Each row comes from the steps of one path. Every step used is in the known rows, and no mark comes twice. Write the path behind each row, first mark first.
Known rows:
pogep -> rikuz -> sasun -> pidem -> guna -> dorop: [ 22  21 -29  -4  33  -9 -16   4  -4   7 -10 -17  24  -7   8   7 -19 -17
  18 -32  13  12 -26  -1 -10 -16   1  22 -31]
kuge -> ferafa -> sasun: [ 24  11 -15  12  -8  17   6  12   1 -19  14  16   5 -21 -19 -11  -7  -4
   7  -1 -12   0 -16  10  -1 -24  -4  11  -9]
pogep -> pidem: [ -7   6 -12   9   1  -2  -8 -12  -5  -2  -1   3  -8  -3  19   3  10  -6
 -10  -6   8 -13 -11   3 -10   9 -14  15 -17]
dorop -> guna -> rikuz -> sasun -> pidem -> teven: [-20  27 -25 -12  32 -28 -18  14  -3   1   0   0  21 -15  -3  33   3  11
  17 -20   9  14  -7  -9 -20 -15   2  15 -14]
dorop -> guna -> rikuz -> pogep -> ferafa: [  0  14 -32 -17   8 -10  -4  13 -28 -17   9 -34   8 -18 -22   0 -18  14
   8  12   8  17   8  10  -4 -33   9  -4   5]
pogep -> ferafa -> sasun: [ 33  25  -6   8  -1   4   6  12  -7 -14  26   3  -2 -17 -16 -14 -20  -3
 -14  -9  -2  -5   4   3   4 -13 -13  -3   1]
dorop -> guna -> pidem -> pogep: [-19   5  -8  17   5 -26  -4  22  18  -3  14 -18   8  29   9  -7  -9  -6
  31   5  -3  17 -17 -20   7  -1  -3   2 -14]
sasun -> rikuz -> pogep: [-18 -19 -43 -11  25   1   4  -5   3  -3 -14  -9  12 -17  -1   0 -34   1
  -5   6  17  12  13  -1 -17   1   9   3  11]
pidem -> kuge -> ferafa -> sasun -> rikuz -> pogep: [  7  -3 -66   2   6  20  18   6  13 -14   8 -10  17 -17 -16 -10 -30  10
   4   0   9  21  -5  -3 -20 -19  15  14  13]
guna -> rikuz -> pogep: [-17 -10 -18 -12  17 -10  -1   3 -10  -7  -7 -17  17 -26   7  27 -19   3
   3   1   3  10   2  11 -25 -20   8   5  -2]
sasun -> pidem: [-21   0 -12  -1  15 -13 -13   1  -5   4  -2  17   0 -10   7   1   7  -5
   2   4  13  -4   5 -12  -6   8  -5  -1 -13]
rikuz -> pogep -> pidem -> kuge: [-16  11 -46   2   6   3  14 -19   1  -6  -1 -23  -3  15  23  12   0   3
 -15  -5  16  -1 -15 -19 -23  10  10  17  -7]
guna -> pidem -> teven: [-21  19   3  -3  24 -28 -14 -16  10  -2   4  15   8  25  19  17  -2  -1
  12   0 -13  -6   3 -11  -8  17  -5   7 -20]
pidem -> kuge -> ferafa -> sasun -> rikuz: [ 14   0 -38   9  -6  16   8  11  16  -4  16  -1  12 -12 -14 -20  -9  13
  10  -7   3  19  -4   6  -9 -14   6  10  12]
sasun -> pidem -> kuge: [-20   5 -20  -1   4 -11  -3  -1   4   9   6   0   1  13  13   1  18   9
   2  -2  17   5   2 -23  -8  12   7   0  -3]
pogep -> pidem -> guna: [  2   8 -16   8  -6  -9  -6  -6 -15  -1  -3  -7  -1  15   5  -2   8  -9
   3 -28  -2 -15 -25  -1 -11  10  -9  21 -32]
dorop -> guna -> pidem -> kuge -> ferafa -> sasun -> rikuz: [ 13  13 -43  11   1  -2  -6  20  25  -8  24  -2  15  -1 -17 -28  -6   7
  23   0   5  27 -18   6  -7 -20  10  12  -8]
sasun -> pidem -> guna -> dorop: [ -5  -1 -10  -4   9 -19 -21   3  -9  14 -10   0  19   3  -3   9   6 -10
  27 -32   1   4  -6  -9 -10  -4   4  20 -33]
pidem -> kuge -> ferafa -> sasun: [ 24  16 -22  12 -19  18  15  12  10 -13  23   0   6   0 -13 -10   5   9
   9  -6  -9   9 -17  -2  -3 -20   8  10   1]
rikuz -> pogep -> pidem: [-17   5 -37   2  15   3   4 -17  -8 -12  -7  -6  -4  -7  17  12 -12 -10
 -17  -1  12 -12 -12  -7 -21   4  -3  18 -16]
pogep -> ferafa -> kuge: [ 21  19   3 -11  -9  10  -9   6 -27 -19  11  -1 -14  -1 -13 -16   7  18
   7   7   0  20   6   8   8  -2 -13   1  14]
guna -> pidem: [ -5   4   8   1  15 -19 -11  -7  12  -5  10   9   6   4  16   0  -3 -12
  11   4  -1  -4  -7   0  -3   3  -5   3 -18]
pidem -> guna: [ 10   1  -5  -1  -9  -7   1   6 -10   2  -3 -11   8  19 -13  -4  -2  -3
  13 -22 -10  -3 -12  -4  -3   0   4   6 -15]
guna -> rikuz -> teven: [-14  11   6  -7   8 -19 -17  16   1   7 -11  -3  15 -22   5  34  -8   7
  -7  -5   8  -1  15  15  -4  -8  15  18 -14]
pidem -> guna -> dorop: [ 16  -2   1  -3  -5  -7  -8   3  -4  10  -8 -16  21  12 -12   9   0  -6
  25 -34 -12   8 -10   3  -5 -11   8  21 -22]
sasun -> rikuz -> pogep -> pidem -> kuge: [-26  -6 -61  -1  16   1   6 -20   8   1  -7 -23   3   2  24   3 -14   8
 -15  -6  29   9  -1 -10 -28  15   7  17   3]
dorop -> guna: [  3   7 -13   2  -7   2  -2  16  -1   1  -1  -9  -4   8 -20  -7   6   6
   4   4   3  12  -7   0   5 -10   8   0  -1]
kuge -> ferafa: [  4   1  -9  -4  -6  11  -3  -7 -10 -17   7   5   1  -4 -12 -18   8   5
  21  15  -8   0  -8   8   9 -15   1   7   0]
kuge -> ferafa -> sasun -> rikuz: [ 14  -5 -30   8   3  13  -3  13   5 -11   8  17  11 -35 -19 -21 -19   0
   8  -2   0   9  -2  18  -7 -18  -7  11   2]
dorop -> guna -> rikuz -> pogep: [-14  -3 -31  -9   9  -7  -2  19 -12  -7  -8 -26  14 -18 -13  20 -12   9
   6   5   5  22  -5  11 -20 -30  17   4  -2]
rikuz -> sasun -> pidem: [  1  13 -15  -8  29  -6  -3  -3   6  -6   5  10  10 -21   8   6  -9 -10
   3 -15  19  -4 -11 -18  -8  -5  -3  10  -9]

Which path is each row?
[  1  24 -51  16  -1   9  -8   6  22  -2   4   7   7 -17   2  -2  -8   7
 -16 -13  19  -2  -5   4  -8   3   9  42 -16] | pogep -> pidem -> kuge -> ferafa -> sasun -> rikuz -> teven
[ 26  24 -18   0  24  10   6  -1   5  -7   0 -18   4  -9  12  -4 -25  -7
  -8   0  11  10 -19   8   0 -13  -2   3   3] | pogep -> rikuz -> sasun
[-17 -11 -58  -2  18  -9  -2 -11 -12  -4 -17 -16  11  -2   5  -3 -26  -8
  -3 -24  16  -4 -11  -2 -29  10   0  22 -21] | sasun -> rikuz -> pogep -> pidem -> guna
[-29  -9 -36 -14  23 -32 -10   9 -26  -2 -12 -11  25 -17   3  25 -15  -4
  15 -17   7   4  -6  -4 -34 -14   8   8 -31] | sasun -> pidem -> guna -> rikuz -> pogep
[  7  19 -41   6  -3  11   1  18  26   0   5   4  15 -13 -17  -4 -18  13
  -7  -6  12  10   7   1   1  -6  22  28   3] | pidem -> kuge -> ferafa -> sasun -> rikuz -> teven
[ -6   4 -66  15  16   7  12   1  16  -2   1 -12   8 -16  14   9 -28  -1
 -28 -22  24   8  -8  -7 -39   5   1  21  -4] | ferafa -> sasun -> rikuz -> pogep -> pidem -> kuge
[ 13  25 -18   6  13  -9  -7  14 -12 -10  24  19  -3 -27  -8 -14 -12  -8
 -12  -6  10  -9   8  -9  -1  -6 -18  -5 -12] | pogep -> ferafa -> sasun -> pidem
[ 21   9   1 -11  10 -18   2  10  -7  -5   5 -23  33 -13  -5  21 -16  -4
  24 -46  -4   5 -26  11 -17 -26   4  17 -15] | pidem -> guna -> rikuz -> sasun
[ 13  11 -32  11  -2  -4  -6  18 -14 -13  10  22  13 -13 -25 -15  -1 -11
  21 -20 -10  -8 -22  -6 -11 -17  -6  15 -35] | kuge -> ferafa -> sasun -> pidem -> guna
[  7  -8 -58   1  17  18   9   7   3 -21   1   7  17 -39 -20 -12 -40  -4
   3   5   5  11  -1   9 -18 -25   4  14   3] | kuge -> ferafa -> sasun -> rikuz -> pogep
[  6   7 -49  18  -5  12   0   0  10  -7  16   4   3 -16   5 -18   2   8
   0 -14  11   7 -16   8 -17  -4  -8  24  -6] | pogep -> pidem -> kuge -> ferafa -> sasun -> rikuz
[ -5  -2 -60  14  25   5   3   3   7  -8  -6   6   6 -38  10   7 -39 -14
 -29 -17  20  -2  -6   5 -38   0 -10  20 -14] | ferafa -> sasun -> rikuz -> pogep -> pidem
[  9  30 -46  -4  22   9   0 -10   0 -13  11 -13   4  -3  13 -21   0   7
  15  14  19  16 -24  -9   2 -15   4   8   1] | pogep -> rikuz -> sasun -> pidem -> kuge -> ferafa
[ 11  -7 -22  12  11   3  -1  20  15   5   0  13  11 -30  -8  -4 -28  -5
 -13 -16   7   9   6  11 -16  -4  -8   4   2] | ferafa -> sasun -> rikuz
[  9  16 -22  17  21   1  16  12  12  -6   5 -35  11   6  24  -3 -38  -5
   8  -2   6  19 -20 -10   6  -6 -11   2  10] | pidem -> pogep -> rikuz -> sasun
[-25  21 -11 -13  40 -30 -15  -3  -3   0   2  11  24 -22  17  40  -5   4
  12 -24   7   1   2  -8 -25  -6  -7  16 -13] | guna -> rikuz -> sasun -> pidem -> teven
[ -2  11  -4   1   8 -17 -14   8   9  -4   9  -1   3  11  -4  -6   3  -6
  14   7   1   8 -15  -2   2  -6   4   2 -19] | dorop -> guna -> pidem
[ -1  26 -17   3  14   1 -11  11   6   7 -20  -7  -4   0   8   7 -19   0
 -27  19  13   0   8   9  10   7  13   8 -11] | pogep -> rikuz -> teven
[-16   7 -29  -5  -3  -1  -5  -9  -4  -6  12   5   1   7   2 -16  27  13
  24  13   8   7  -6 -17   1  -2   7   5  -3] | sasun -> pidem -> kuge -> ferafa
[ 10  -4 -58  11  20   1  -6   6   3   3 -15 -12  27 -25  -2  19 -39 -20
  -5 -53   7   7 -17   8 -42 -11  -1  42 -37] | ferafa -> sasun -> rikuz -> pogep -> pidem -> guna -> dorop
[-22  -2   3  15  14 -29  -2   6  18  -5  15  -8  11  21  29   1 -16 -10
  27   1  -6   5  -9 -19   1   8 -11   1 -12] | guna -> pidem -> pogep
[-11   0 -17  -3   6 -21 -10   6 -14   4  -5   5   8   8  -5  -4   5  -7
  14 -19   4  -8  -8 -15  -9   7  -1   5 -27] | sasun -> pidem -> guna
[-15  27 -19 -10  37 -14  -5 -13   6  -3   1  17  13  -1   9  22  -7  -2
   4 -20   7  -6  -1 -27 -11   9  -4  15 -10] | rikuz -> sasun -> pidem -> teven
[  5   7 -23 -21   9 -21   0   3 -37 -18   7 -35  20  -7 -15   5 -26   8
  16 -14  -3   3   3   7 -13 -24   5   2  -9] | pidem -> guna -> rikuz -> pogep -> ferafa
[ -5   0 -51  -2  13 -15  -6  22 -25 -20   4   4  31 -39 -17  13 -21  -8
  22 -19  -7   2 -20   6 -35 -37   3  19 -38] | kuge -> ferafa -> sasun -> pidem -> guna -> rikuz -> pogep
[ 12  11 -19 -24  -1  -9  -4  15 -49 -24   1 -28  13  -6 -19   8 -15  18
  21 -13  -6  27  -2  15 -18 -22  -1  11  -3] | pidem -> guna -> rikuz -> pogep -> ferafa -> kuge
[  0   3 -37   0  10  -3  -5 -14 -11  -4 -16 -23  17   5   5  22 -11 -15
   9 -35  -1  -3 -22  -3 -25  -7   6  39 -39] | rikuz -> pogep -> pidem -> guna -> dorop
[  5  15 -28 -16  14   3  10 -12 -19 -22  10 -18   0  -3 -10  -9 -25   3
  -5  13   8  -2  13 -10   3  -9   3  -5   9] | rikuz -> pogep -> ferafa
[ -9 -12 -53  -4  22  -6 -13 -14  -6   4 -22 -22  23  -7   6  12 -25 -11
  10 -36  12   7  -9   5 -31  -2   4  37 -29] | sasun -> rikuz -> pogep -> pidem -> guna -> dorop
[-26  10 -11  -9  13 -39 -29  21 -13  12 -14   3  24 -14   1  31  -4  -2
   6 -23  11  -8   6   0 -13   0  14  22 -41] | sasun -> pidem -> guna -> rikuz -> teven
[ -4  24 -20   0  25 -17   6   3  -2 -17  28 -15  10  -5  10 -13 -26  -6
  19 -12  16   1   0 -36  13  -2 -20   2   6] | rikuz -> sasun -> pidem -> pogep -> ferafa
[ -1  14 -25  16   2  -5   5  17  15   7  13  10   4  -5   5   8   3  -1
 -12 -17  12   5  -6 -20 -20   2   2   3 -10] | ferafa -> sasun -> pidem -> kuge
[ 15  14  -7  -8  11  -6  -3  19   1  -5   8 -23  20 -25 -12  17  -6   5
  15 -20   7  20 -20  13  -9 -36  10  11   0] | dorop -> guna -> rikuz -> sasun
